Each row was made from one small tree. The marks that hang from a mark follow it in brackets, in alphabetical order. Every link used is in the known rows. Write each row's tree.
(in the rows, 128 means zero)
Known rows
sudiz{gotim{kavi{misu}}}: [152 143  85 180 151  96 127 118 163 134 116 134 147 100 118 116 169 127
 133 160  83 139 188]
kavi{gotim{sudiz}}: [ 99 169  80 122 124 110 156  96 146 114 106 134 173 122 128 102 158 141
 136 113  74 141 182]
gotim{sudiz}: [131 180  58 139 117  98 182 121 156  78 104 147 170 117 118 130 178 124
 157 110  52 157 181]
darav{kavi{gotim misu{kiga kika ladig nipupi} sudiz}}: [ 87  89 215  98 129 175  71 142 101 163 140 110 103 130 149  94  96 161
  74 140 229 122 104]
kika{misu{kavi nipupi}}: [136 162 128 163 111 120 180 150 145  56 142 134 115 132  92 157 147  79
  81 144  57 146 158]
gotim{kavi{sudiz}}: [116 162  53 131 161 103 165 101 143 114  85 129 143  97 131 139 160 120
 136 113 136 145 155]
gotim{kavi{misu{kiga ladig}} sudiz}: [177 164 101 139 106 130 118 142 128 120 136 143 124 104  98 126 170 120
  92 170 107 129 153]
nipupi{misu{kavi{gotim{sudiz}} kiga kika ladig}}: [188 114 123 117  83 155 103 163 108 164 186 132  98 150 120 119 132 129
  88 164 120 109  91]
sudiz{gotim{kavi{misu{ladig nipupi}}}}: [193 146 108 165 135 116 108 155 146 114 131  95  95  88 124 121 172 133
  78 193  90 136 161]
gotim{kavi{misu{kiga kika ladig nipupi}} sudiz}: [186 135 153 122  83 140 106 184 117 116 159 147  79 130  99 142 158 121
  28 190 126 142 126]
darav{kavi{misu sudiz{gotim}}}: [101 113 124 162 171 123 101 107 161 149 104 137 172  93 149  95 149 152
 159 115 163 130 186]
ledo{darav kavi{gotim misu{ladig nipupi} sudiz}}: [ 79 166 178  86 151 143  81  90 135 175  90 109 126 109 119 107  78 154
 137  96 168  77 124]
ledo{kavi{gotim misu sudiz}}: [ 46 131 152 122 166 117 111  53 139 174  78 137 179 118 124 103  99 130
 206  81 181  76 149]
nipupi{misu{kavi{gotim sudiz} kiga kika ladig}}: [162  83 130 111 125 160  98 139  91 173 163 106  96 146 152 131  96 135
 123 135 201 104  60]
ladig{misu{kavi{sudiz} kiga}}: [114 104 109 122 159 134 152 131 105  87 133 121 121  99 136 164 145  86
 132  99 105 139  91]
ledo{kavi{gotim misu{kika}}}: [ 56 133 171 130 123 111 133  94 149 165 106 148 166 154 106  94 103 130
 181 108 127  87 131]
nipupi{misu{kiga kika}}: [159 133 113 148 124 120 165 138 130 125 160 142 158 148 120 153 113 129
 206 116  71 156 118]
ladig{misu{kavi{gotim sudiz} kiga kika nipupi}}: [ 89  64 181  85 142 153 110 148  86 119 157 110  80 127 146 150 109 108
  48 119 148 135  69]
ledo{kavi{misu sudiz{gotim}}}: [110 131 131 166 162 101 119  91 166 149  86 139 166 111 120 134 136 138
 215  93 166  99 172]
misu{kavi{gotim sudiz} kiga kika ladig nipupi}: [128  89 157  96 106 159 121 164  90 117 142  88  48 153 145 154 115 133
  59 142 212 141  64]
kavi{gotim{sudiz} misu{kika ladig nipupi}}: [140 118 157 107  97 137  90 142 116 127 137 124 122 140 146  91 129 145
  56 158 134 113 129]

Which tree is each row?
[154  91  86 129 139 120 139 133 124 146 138 145 131 139 150 142 115 101
 150 117 149 116  92] : nipupi{misu{kavi{sudiz} kika}}
[146 136 163 116 107 150  91 131 107 120 144 115 118 121 124 112 128 143
  91 155 118 132 150] : kavi{gotim{sudiz} misu{kiga ladig nipupi}}
[126 113 119 125 131 135 162 144 114  84 125 118  78 128 121 189 133  97
 120 122 145 172 115] : misu{kavi{sudiz} kiga nipupi}
[119 108 156 104  78 140 137 170 118 114 163 143  69 166 103 146 140 115
  43 155 113 161 122] : misu{kavi{gotim{sudiz}} kiga kika nipupi}
[122  75 157 104 134 142 138 172  95  84 156 124  79 124 138 180 131  88
  67 120 125 152  64] : ladig{misu{kavi{sudiz} kiga kika nipupi}}
[137 121 110 137 135 138 135 113 117 159 163 124 129 129 114 126 107 111
 171 137  71 129 123] : nipupi{misu{kavi{gotim} kiga}}
[155 152 108 142  95 125 189 167 126  71 131 107 121 152 124 155 147 143
 163 128 106 167  93] : misu{kiga kika ladig}
[195 142 107 147 110 133 155 158 119 116 163 116 138 139 128 144 125 139
 186 134  84 139  90] : nipupi{misu{kiga kika ladig}}
[183  80 174 148 127 142  92 165 111 111 140 103  91 140 155 159 120 161
 111 142 214 151 114] : kavi{misu{kiga kika ladig nipupi} sudiz{gotim}}
[115 109 106 131 150 110 121 111 130 146 103 158 144 126 143 124 125 117
 109 126 189 120 129] : gotim{kavi{misu{kika} sudiz}}
[ 45 215 120 110 137 108 168  83 176 154  90 131 164 127  83 108 113 149
 200  77  52 115 158] : ledo{darav kavi{gotim}}
[162 113  84 146 118 113 162 150 136 132 152 147 129 143 126 133 131  95
 155 140  64 126  99] : nipupi{misu{kavi kika}}
[100 139 112 128 132 115 112  82 136 138 112 151 184 121 137  81 131 132
 139 121  98 116 185] : kavi{gotim{sudiz} misu}
[190 149  80 142 120 118 159 148 131 118 143 113 153 129 146 123 135 137
 176 133  75 123  99] : nipupi{misu{kika ladig}}
[ 83 166 183 117 118 110 141 134 164 139 114 163 129 150  80 137  92 123
 155 106  74 120 131] : ledo{darav kavi{misu{kika nipupi}}}
[105 145  78 120 111 117 151 119 141 118 122 138 129 130 119 108 167 111
  97 135  81 130 156] : misu{kavi{gotim{sudiz}}}
[ 74 109 120 123 174 121 108  56 118 148  89 127 183 117 171  92  96 137
 172  92 179 111 153] : kavi{gotim misu sudiz}
[103 181 128 116 147 123 120  96 153 151  79 132 155 109 113 123  99 141
 196  81 155  82 121] : ledo{darav kavi{misu{ladig} sudiz}}
[110 118 115 121 159 133  98  78 108 141  91  98 162 109 178  88 105 149
 153 110 194  96 123] : kavi{gotim misu{ladig} sudiz}
[147 111 185 108  87 150  90 152 102 125 157 127 105 151 128 115 120 148
  64 158 147 133 123] : kavi{gotim{sudiz} misu{kiga kika ladig nipupi}}
[147  72 177 151 141 128 101 145 122 119 137 130 111 148 145 168 109 149
 129 124 198 165 143] : kavi{misu{kiga kika nipupi} sudiz{gotim}}
